Each row was made from one small tree. The marks that hang from a mark follow it in brackets, in alphabetical order. Every link used is in the known rows. Write each row's tree.
Known rows:
vanita[kidal[nafuli pubig]]: [ 1.25  0.01  1.65  1.54 -2.93  0.06 -3.05 -3.13 -1.05  1.53 -1.68  0.36
  0.70  0.50  2.41 -1.83 -1.82  2.44 -1.35  3.75  0.71 -1.38 -3.99]
nafuli[kidal[begor pubig reki vanita]]: [ 1.68 -0.89  0.66  0.58 -3.22  1.59 -2.11 -4.00 -1.79  0.56 -3.87  0.86
  0.53  0.87  4.22 -0.49 -2.04  2.46 -0.79  1.30  0.36 -2.64 -4.48]
reki[vopet[badi zenev]]: [ 1.19  0.21  3.59 -0.35 -2.69 -1.02  1.44 -0.86  0.61  1.32 -1.72  0.41
 -0.12 -0.32  0.21 -2.30 -2.19  2.06 -1.97  3.74  0.93 -0.49 -4.16]
begor[kidal[nafuli reki[vopet[nove]] vanita]]: [ 1.46 -1.17  0.82  1.15 -3.24  0.38 -0.92 -2.79  0.36 -0.31 -2.23  0.43
  1.11  1.24  2.04 -0.65 -1.93  1.61 -1.27  2.28  1.33 -0.17 -5.00]
begor[kidal[pubig reki]]: [ 1.61 -1.15  0.53  0.91 -3.69 -0.52 -2.03 -0.83 -1.60  0.91 -1.12 -0.04
  1.32  0.10  2.88 -0.36 -1.96  1.34 -1.31  2.82  0.97 -0.30 -4.28]
lanin[zenev[vopet[badi nove]]]: [ 1.39 -1.71  3.21 -0.74 -2.05 -1.38 -0.94 -0.21 -0.14  1.83 -1.14  0.90
 -0.07 -0.68  1.46 -3.07 -1.83  1.12 -2.12  2.10 -2.39 -0.70 -3.39]
reki[vopet]: [ 1.51 -1.01  1.70  1.53 -1.99 -1.09  1.54 -0.45 -0.16  0.78 -1.33 -0.19
  0.46  0.75  1.42 -1.84 -2.09  2.20 -0.93  3.38  0.31 -0.64 -3.90]
lanin[zenev[vopet]]: [ 1.62 -2.32  1.96 -0.25 -1.55 -1.19 -0.32  0.07 -0.44  1.40 -0.75  0.40
  0.34  0.60  2.61 -2.71 -1.77  1.16 -1.45  1.97 -1.63 -0.05 -3.05]
lanin[zenev]: [ 1.19 -2.08  2.05  0.29 -1.53 -1.00 -0.94 -0.13 -1.43  1.37 -1.03  0.16
  0.26  0.55  2.97 -2.42 -1.65  1.04 -1.53  1.44 -1.03  0.23 -3.08]
nafuli[kidal[begor pubig reki[vopet[badi zenev]] vanita]]: [ 1.59 -0.29  1.80 -0.51 -3.62  1.52 -1.19 -4.66 -0.71  0.51 -4.32  1.17
  0.16  0.50  2.75 -0.76 -2.16  2.60 -1.23  1.47  1.03 -2.56 -4.82]
nove[vopet[badi zenev[lanin]]]: [ 1.08  0.11  3.90 -1.39 -2.47  0.74 -1.38  0.90 -0.28  1.22 -0.27  0.77
 -0.05  0.93  1.40 -2.51 -2.39  1.94 -2.92  4.27 -1.32 -0.57 -4.08]
vanita[kidal]: [ 1.20 -0.20  2.06  1.44 -2.15 -1.00 -1.66 -1.25 -0.59  1.26 -0.80  0.12
  0.86  0.19  2.16 -3.01 -2.04  2.45 -1.79  4.47 -0.28 -0.93 -3.68]
nove[vopet[badi]]: [ 1.28  0.68  3.20 -0.30 -2.13  0.84 -1.47  0.84 -1.28  0.87 -0.35  0.14
  0.11  1.22  1.80 -2.34 -2.31  1.67 -2.29  4.71 -1.06 -1.41 -3.85]
pubig[kidal]: [ 0.99 -1.27  0.97  0.97 -1.87 -0.53 -0.57 -0.69 -1.24  1.67 -0.35 -0.29
  2.03  0.70  2.95 -2.62 -2.02  3.70 -1.69  3.96  0.96  0.05 -2.91]
nafuli[kidal[pubig reki[vopet[zenev[lanin]]] vanita]]: [ 1.63 -0.74  1.37 -0.06 -3.13  0.43 -0.47 -3.61 -0.37  0.20 -3.62  1.10
  0.66  1.09  2.47 -0.39 -2.27  2.94 -1.75  2.22  0.24 -1.85 -4.57]
kidal[nafuli]: [ 1.31 -0.60  1.01  2.21 -2.23  0.44 -1.10 -1.12 -1.47  1.35 -1.50 -0.05
  0.80  1.14  3.57 -1.62 -1.86  1.77 -0.71  3.18  0.60 -0.45 -3.73]
pubig[kidal[reki[vopet[badi nove zenev]]]]: [ 0.98 -1.05  2.21  0.34 -2.63 -0.10 -0.07 -2.13  0.17  1.18 -1.58  0.42
  1.59 -0.06  1.32 -2.66 -2.11  3.87 -2.46  2.93  1.39 -0.77 -4.06]
begor[kidal[nafuli reki[vopet[badi nove]] vanita]]: [ 1.36 -0.62  1.43  0.63 -3.41  0.44 -1.14 -2.84  0.43 -0.19 -2.34  0.46
  0.94  0.82  1.92 -0.85 -1.93  1.58 -1.57  2.82  1.15 -0.50 -5.00]
pubig[kidal[begor reki[vopet[zenev]]]]: [ 1.16 -2.04  1.15  0.55 -2.60  1.00 -0.34 -2.70 -0.15  1.17 -1.69  0.21
  1.64  0.66  2.87 -2.66 -1.93  3.88 -1.18  1.87  2.04 -0.66 -4.05]
badi[vopet[nove zenev[lanin]]]: [ 1.40 -1.92  1.59  1.90 -2.87 -0.18 -0.62 -0.46 -0.07  1.42 -1.09  0.98
  0.52 -0.12  2.09 -3.07 -2.49  2.40 -1.64  1.50 -2.19 -0.50 -3.67]
zenev[lanin vopet[nove]]: [ 1.64 -3.09  1.65  0.82 -2.29 -1.63 -0.51  1.21  1.00  1.91 -0.23  1.07
  0.73 -0.62  2.49 -2.34 -2.24  2.69 -1.76  3.96 -4.42 -1.30 -3.95]
reki[vopet[badi nove zenev]]: [ 1.05  0.10  4.07  0.06 -3.06 -1.35  1.06 -1.16  0.81  1.65 -2.06  1.00
 -0.41 -1.33 -1.14 -2.44 -2.24  2.01 -2.36  2.94  0.39 -0.67 -4.64]
pubig[kidal[begor nafuli reki vanita]]: [ 1.10 -2.08  0.21  0.91 -2.29  2.51 -2.02 -4.14 -0.52  0.57 -2.36  0.18
  1.59  1.87  4.95 -1.67 -1.64  3.80 -0.78  1.50  1.79 -1.49 -4.10]

Write each row's tree:
[ 1.46 -0.17  2.21  0.76 -3.32  0.54 -0.64 -2.93 -0.87  0.98 -3.55  0.99
  0.76 -0.41  2.05 -2.53 -2.36  2.57 -1.41  2.45 -0.02 -1.99 -4.62] | nafuli[kidal[begor reki[vopet[badi nove]]]]
[ 1.58 -0.60  1.60  0.69 -3.91  0.74 -1.08 -3.79 -1.28  1.28 -3.85  1.29
  0.53 -0.34  1.66 -1.44 -2.24  2.56 -1.15  1.06  0.99 -1.80 -4.86] | nafuli[kidal[begor pubig reki[vopet[nove zenev]]]]
[ 1.62 -0.37  2.91  0.43 -2.66 -1.37 -0.38  0.34  0.27  1.99 -0.95  0.84
  0.17 -1.38  1.17 -2.68 -2.24  1.90 -2.02  4.45 -2.29 -1.95 -3.95] | zenev[vopet[badi nove]]
[ 1.59 -1.07  0.66  0.32 -3.83  0.82 -1.41 -3.46 -0.04 -0.01 -2.47  0.46
  0.86  1.42  2.26  0.42 -1.83  1.57 -1.11  1.78  2.38 -0.19 -5.02] | begor[kidal[nafuli pubig reki[vopet[zenev]] vanita]]
[ 1.67 -2.20 -0.27  1.46 -3.35  3.85 -3.70 -5.51 -1.41  0.28 -4.11  0.64
 -0.34  1.78  6.16  1.03 -1.32  1.87  0.46 -0.78  1.20 -3.71 -5.35] | kidal[begor nafuli pubig reki vanita]
[ 1.67 -0.78  1.17  0.03 -3.48  1.48 -0.94 -4.58 -0.81  0.39 -4.17  1.12
  0.33  0.92  2.86 -0.58 -2.13  2.63 -0.88  0.95  1.17 -2.22 -4.78] | nafuli[kidal[begor pubig reki[vopet[zenev]] vanita]]
[ 0.85 -2.02  2.78  0.73 -2.93 -1.44 -0.79  0.18  0.15  2.46 -1.19  1.56
  0.02 -1.46  0.68 -2.18 -2.16  2.10 -2.57  1.77 -1.51  0.29 -4.53] | vopet[nove zenev[lanin]]
[ 0.93 -1.81  0.31  0.69 -2.10  1.87 -1.81 -3.52 -0.77  1.18 -1.77  0.07
  1.55  1.75  4.44 -1.99 -1.66  3.71 -0.62  2.28  1.69 -0.69 -3.55] | pubig[kidal[begor nafuli vanita]]
[ 1.16 -2.15  0.44  0.84 -2.31  2.40 -1.04 -4.61  0.20  0.28 -2.61  0.22
  1.51  2.03  4.05 -1.70 -1.68  4.00 -0.63  1.46  2.13 -1.48 -4.32] | pubig[kidal[begor nafuli reki[vopet] vanita]]
[ 1.46 -1.79 -0.05  1.09 -3.07  2.88 -3.40 -4.61 -1.68  1.10 -3.28  0.49
 -0.41  1.66  5.42  0.62 -1.35  1.79  0.64  0.31  1.04 -2.55 -4.56] | kidal[begor nafuli pubig vanita]
[ 1.68 -2.34  0.43  1.56 -3.65  3.46 -2.56 -6.32 -0.20  0.06 -4.72  1.10
 -0.66  1.31  3.87  0.91 -1.37  2.14  0.37 -1.43  1.33 -3.78 -6.00] | kidal[begor nafuli pubig reki[vopet[nove]] vanita]
[ 1.76 -2.22  0.10  1.32 -3.40  3.68 -2.32 -6.19 -0.38 -0.18 -4.49  0.66
 -0.46  2.02  4.84  1.01 -1.37  2.17  0.63 -0.95  1.74 -3.69 -5.66] | kidal[begor nafuli pubig reki[vopet] vanita]
[ 1.56 -1.21  0.56  0.91 -3.84  0.62 -1.78 -3.49 -0.20 -0.01 -2.54  0.54
  0.85  1.01  2.07  0.40 -1.80  1.59 -1.09  1.69  1.64 -0.72 -5.13] | begor[kidal[nafuli pubig reki[vopet[nove]] vanita]]
[ 1.48 -1.09  1.58  2.21 -2.93 -0.08 -0.28 -0.85 -0.46  1.36 -1.32  0.81
  0.40 -0.08  1.60 -3.08 -2.45  2.03 -1.47  1.22 -0.94 -0.44 -3.69] | badi[vopet[nove zenev]]
[ 1.42 -0.87  0.28  0.54 -3.43  0.29 -2.37 -2.27 -1.27  0.73 -1.53  0.13
  1.03  1.26  3.12  0.23 -1.78  1.34 -0.87  2.95  1.45  0.09 -4.14] | begor[kidal[nafuli pubig vanita]]
[ 1.41 -0.29  1.50  1.81 -3.13  0.79 -3.27 -3.78 -0.86  0.94 -2.26  0.48
  0.76  0.58  2.90 -1.58 -1.79  2.46 -1.44  2.97  0.90 -2.16 -4.55] | vanita[kidal[nafuli pubig reki]]
[ 1.30 -0.80  2.02  1.36 -3.82  1.42 -2.97 -5.20  0.13  1.21 -3.18  1.15
  0.17 -0.05  1.66 -1.94 -1.73  2.57 -1.02  1.21  1.45 -2.19 -5.36] | vanita[kidal[begor nafuli pubig reki[vopet[nove zenev]]]]
[ 1.41 -1.08  1.12  0.75 -3.43  0.42 -0.72 -2.87  0.65 -0.15 -2.28  0.64
  0.97  1.15  1.65 -0.66 -1.93  1.55 -1.48  1.97  1.82  0.32 -5.11] | begor[kidal[nafuli reki[vopet[nove zenev]] vanita]]
[ 1.16  0.86  3.85 -1.10 -2.51  0.87 -1.07  0.58 -0.73  1.17 -0.51  0.61
 -0.18  1.00  0.90 -2.42 -2.37  1.58 -2.73  4.05 -0.06 -0.53 -4.09] | nove[vopet[badi zenev]]
[ 1.28 -0.96  2.57 -0.36 -2.14  0.67 -0.84  1.01 -0.47  1.00  0.00  0.66
  0.25  1.80  1.63 -2.15 -2.34  1.99 -2.30  3.27 -0.94  0.21 -4.10] | nove[vopet[zenev[lanin]]]
[ 1.54 -1.31  1.44  0.00 -3.91  3.74 -2.39 -6.43  0.15  0.20 -4.80  1.06
 -0.87  1.26  4.01  0.68 -1.44  2.07 -0.08 -0.59  2.16 -3.60 -5.82] | kidal[begor nafuli pubig reki[vopet[badi zenev]] vanita]
[ 0.68  0.60  4.63 -0.36 -3.42 -1.19 -1.07 -0.51 -0.24  2.65 -1.90  1.48
 -0.61 -2.58 -0.44 -2.65 -2.20  1.51 -3.18  2.82 -0.33 -0.70 -4.52] | vopet[badi nove zenev]
[ 1.22 -0.58  1.42  1.41 -3.25  1.04 -3.73 -3.83 -1.21  1.77 -2.04  0.49
  0.46  0.29  3.20 -2.09 -1.68  2.39 -0.58  2.75  0.79 -1.74 -4.24] | vanita[kidal[begor nafuli pubig]]
[ 0.98 -1.70  1.25  0.56 -2.66  2.28 -1.46 -4.81  0.38  0.55 -2.91  0.55
  1.24  1.12  3.23 -1.96 -1.72  3.93 -1.16  1.53  1.61 -1.93 -4.54] | pubig[kidal[begor nafuli reki[vopet[badi nove]] vanita]]
[ 1.25 -0.43  2.36  1.32 -3.81  1.44 -3.37 -5.15 -0.03  1.16 -3.25  0.98
  0.13 -0.32  1.98 -2.06 -1.74  2.58 -1.12  2.09  0.82 -2.99 -5.22] | vanita[kidal[begor nafuli pubig reki[vopet[badi nove]]]]
[ 1.35 -0.91  1.69  1.82 -3.65  1.42 -3.15 -5.07 -0.17  1.06 -3.09  0.92
  0.29  0.07  2.09 -1.85 -1.69  2.61 -0.78  1.62  0.96 -2.61 -5.23] | vanita[kidal[begor nafuli pubig reki[vopet[nove]]]]
[ 1.57 -1.15  0.15  0.88 -3.62  0.89 -2.56 -2.92 -1.00  0.13 -2.14  0.20
  1.07  1.35  3.63  0.46 -1.74  1.41 -1.00  2.18  1.62 -0.65 -4.67] | begor[kidal[nafuli pubig reki vanita]]
[ 1.71 -0.21  1.41  0.12 -3.13  0.53 -0.30 -3.90 -0.68  0.16 -3.79  0.97
  0.58  1.15  2.12 -0.39 -2.25  2.69 -1.65  2.00  1.17 -1.82 -4.58] | nafuli[kidal[pubig reki[vopet[zenev]] vanita]]
[ 1.66 -0.01  1.62  0.63 -3.41 -0.04 -0.23 -2.88 -1.22  0.86 -3.34  0.86
  0.91  0.36  1.61 -1.10 -2.37  2.64 -1.67  2.45  1.22 -1.32 -4.36] | nafuli[kidal[pubig reki[vopet[zenev]]]]
